Every row comes from one small tree of marks. The marks that hang from a mark follow it in brackets, in alphabetical order. Every link used is in the known rows. Which tree was each row made from?
In the rows, 128 means zero.
Known rows
marus[ramide[luzu[vufer] pemem zutug]]: [155 134 150 132  95  72 123 169 131 173 130 213 118 130  83  98 188  83
 125 140 135  90 147 103]
ramide[luzu marus pemem zutug[vived]]: [ 96 168 197 123 126 116 128 161 124 174 140 242 138 154  59  65 185  78
 153 184  85 110 193  90]
luzu[ramide[zutug] rizuva vufer]: [136  99 108  91  94 104 106 158  93 112 162 162 107  51 181  91 139 116
 101 116 146 102 149  96]
ramide[pemem]: [128 132 139 106 113 129 115 144 141 120 117 166 129 152 118 138 143 104
 134 113 106 106 134 156]
vived[zutug[ramide]]: [113 124 123 113 125 135 104 142 102 158 120 116 116 121 151 103 103 128
  88 163 109 130 114 104]
pemem[ramide[luzu marus zutug[vived]]]: [ 92 144 132 142 150 119 123 161  97 136 137 189 116 110 110  68 196 107
 135 176 154 114 164 100]
zutug[ramide[luzu marus pemem] vived]: [123 115 160 104 139  94  91 151 139 100 101 220 150 156  88  86 121 105
 132 203  61 156 170 133]
pemem[ramide[luzu[rizuva vufer] marus]]: [120 126  95 100 117 116 121 142 106 124 119 187  97 128 136  79 199 111
 137 145 158 101 149 124]
ramide[pemem zutug[vived]]: [107 142 174 130 134 117 115 173 116 132 144 177 153 106 111 107 115  88
 128 139 105 120 168 114]
luzu[ramide vufer]: [167 108  97 109 107  96  92 159 112  93 134 175 113 109 153 106 159 148
  88 132 139 124 134 131]
pemem[ramide[luzu marus zutug]]: [ 93 149 126 141 136 131 125 153  91 148 148 185 101 120 111  73 219 112
 134 162 157 102 153  99]
luzu[ramide[pemem] rizuva vufer]: [149  90  96  62  85 101  92 156 126  84 122 184 107  92 175 113 148 105
 110 103 129  91 143 149]
ramide[luzu[rizuva] pemem zutug]: [ 90 140 175  84  89 115 128 166 119 173 159 180  98 120 112  97 165  64
 153 112  89  73 179 102]
vufer[luzu[ramide[zutug] rizuva]]: [124  94 126  84 161 113 131 140 115  97 174 150 110  68 146 112 169 116
 162 130 124 119 161 110]
pemem[ramide[luzu marus]]: [106 136 107 126 137 126 120 141 114 127 117 181  99 144 114  88 215 117
 138 158 155 104 142 131]
luzu[ramide[marus] rizuva]: [100 103 108 109 130 139 119 110 140 105 121 158 110  89 150 106 175 111
 135 150 145 102 129 125]
vived[zutug[ramide[marus pemem]]]: [110 136 133 108 122 147 103 137 108 164 112 156 123 145 132  97 127 118
  96 173 100 125 118 109]
luzu[ramide[zutug[vived]] rizuva vufer]: [134  95 111  93 108  91 104 166  98  99 151 164 122  43 178  85 116 112
 103 131 143 116 160  98]
pemem[ramide[luzu[vufer] marus]]: [130 136 100 116 123 115 117 149 102 125 120 196 100 145 121  80 209 124
 129 154 157 110 148 125]
nunir[luzu[vufer]]: [171 163 116  99  88 106 130 153 127 138 137 162  94 140 158  89 103 121
 101 103 111 126 142 127]
marus[ramide[luzu[rizuva vufer] pemem]]: [159 112 126 101  89  68 123 148 157 149  97 199 114 136 100 113 175  76
 138 128 135  85 138 134]
pemem[ramide[luzu[rizuva] marus zutug]]: [ 84 138 123 125 130 133 130 146  92 147 147 179  96 103 127  74 206  99
 143 151 160  93 155  98]
pemem[ramide]: [114 119  90 130 142 126 112 150 109  97 121 134 110 108 151 118 166 125
 122 127 169 113 124 147]
ramide[luzu]: [122 132 140 108 112 105 130 143 137 151 128 149 100 154 106 108 161 115
 143 137 104 110 155 122]
ramide[luzu[rizuva] pemem]: [110 123 145  61  88 109 122 149 154 140 113 175  97 154 116 118 161  72
 161 110  87  77 164 146]

Write each row's tree
[155 133 142 148 105  71 132 157 121 180 138 185 118 113  88  92 177 100
 120 150 150 104 142  84]
marus[ramide[luzu[vufer] zutug]]
[150 157 152  84  88 111 119 145 132 160 117 252 116 203  75  82 206 102
 142 152  88 104 168 127]
ramide[luzu[vufer] marus pemem]
[148 125 143  90 100 109  93 143 114 127 126 228 120 173  99  90 163 121
 118 168  67 134 151 126]
zutug[ramide[luzu[vufer] marus pemem]]
[102 135 149 139 146 128 101 157 127 113 134 209 135 109 108  92 186 110
 117 174 124 113 153 119]
luzu[ramide[marus pemem zutug[vived]]]
[167 151 104  99  93 101 112 164 133 116 135 171  82 125 166  87 131 127
  89 114 118 116 139 136]
nunir[luzu[ramide vufer]]
[103 154 181 105  97 112 123 176 117 175 160 193 103 143  91  97 180  82
 141 125  85  83 175 103]
ramide[luzu pemem zutug]
[142 121 136  47  70  92 116 160 137 138 118 196  99 155 126 104 154  82
 146 103  87  84 170 140]
ramide[luzu[rizuva vufer] pemem]
[146 102  94  88 102 116 110 127 115 103 128 188 113  91 163  88 163 123
 114 139 146 112 138 116]
luzu[ramide[marus] rizuva vufer]
[130 130 161 144 123  71 124 168 149 161 115 201 133 118  73 101 170  73
 138 159 132  98 154 110]
marus[ramide[luzu pemem zutug[vived]]]
[122  90 128  84 171 103 127 146 118  89 166 152 122  62 145 108 153 113
 164 141 122 127 169 113]
vufer[luzu[ramide[zutug[vived]] rizuva]]
[143 100 133  65  87  95  89 154 117 112 129 187 109 140 135 107 127 106
 119 133  65 121 151 136]
zutug[ramide[luzu[rizuva vufer] pemem]]
[126 100 154  93 133  79  84 169 139  87 104 188 143 138 109 103  96 103
 126 178  58 150 169 145]
zutug[ramide[luzu pemem] vived]
[120 104 129  90 167 124 135 127 113 106 170 171 116  79 132 100 188 118
 167 149 126 121 160 104]
vufer[luzu[ramide[marus zutug] rizuva]]
[131 126 152 161 133  70 135 157 138 167 123 174 132 102  81  94 159  88
 134 170 147 113 149  90]
marus[ramide[luzu zutug[vived]]]
[130  96 144 109 145  95  82 159 132  70 105 174 162 120 124 116  72 114
 115 172  74 164 151 149]
zutug[ramide[pemem] vived]
[105 121 142 130 138 112  95 176 128 100 138 178 127  92 127 109 160 109
 112 150 123 108 152 131]
luzu[ramide[pemem zutug[vived]]]
[106 116 134 145 148 112 104 164 118 105 146 152 126  74 136 101 150 126
 107 158 138 122 147 111]
luzu[ramide[zutug[vived]]]
[134 106 135 107 180 102 121 154 115  90 167 163 127  85 123 107 168 132
 151 153 121 138 166 114]
vufer[luzu[ramide[zutug[vived]]]]
[ 85 118 135 106 118 145 114 134 126 121 142 189 112  83 139  97 188  88
 133 140 132  83 144 115]
luzu[ramide[marus pemem zutug] rizuva]
[136 143 147  62  79 114 127 134 136 157 114 241 110 179  97  83 191  83
 155 140  91  92 171 125]
ramide[luzu[rizuva vufer] marus pemem]
[ 96 135 119 130 130 115 118 171  92 136 151 155  92 103 133  89 192 110
 126 135 154  95 153 111]
pemem[ramide[luzu zutug]]
[107 138 140  98 114 136 103 144 112 173 112 167 109 158 121  87 145 111
 103 178  88 116 132 105]
vived[zutug[ramide[luzu marus pemem]]]
[154 126 146 151 119  59 130 166 127 165 127 189 134 103  88  86 155  95
 123 164 147 118 154  85]
marus[ramide[luzu[vufer] zutug[vived]]]
[ 97 127 102 111 130 128 126 133 118 126 116 172  95 126 128  88 206 105
 148 150 159  98 144 130]
pemem[ramide[luzu[rizuva] marus]]
[123 124 152 127 102  85 132 154 146 171 125 189 113 111  91 107 183  64
 144 135 137  76 145 107]
marus[ramide[luzu[rizuva] pemem zutug]]
[116 115 146  85 106 122 102 127 128 124 121 205 113 156 107  98 159 102
 137 163  68 120 147 128]
zutug[ramide[luzu[rizuva] marus pemem]]
[156 170 123 118  98 116 122 158 115 140 154 198  88 121 149  63 152 123
  90 133 121 117 148 106]
nunir[luzu[ramide[marus zutug] vufer]]
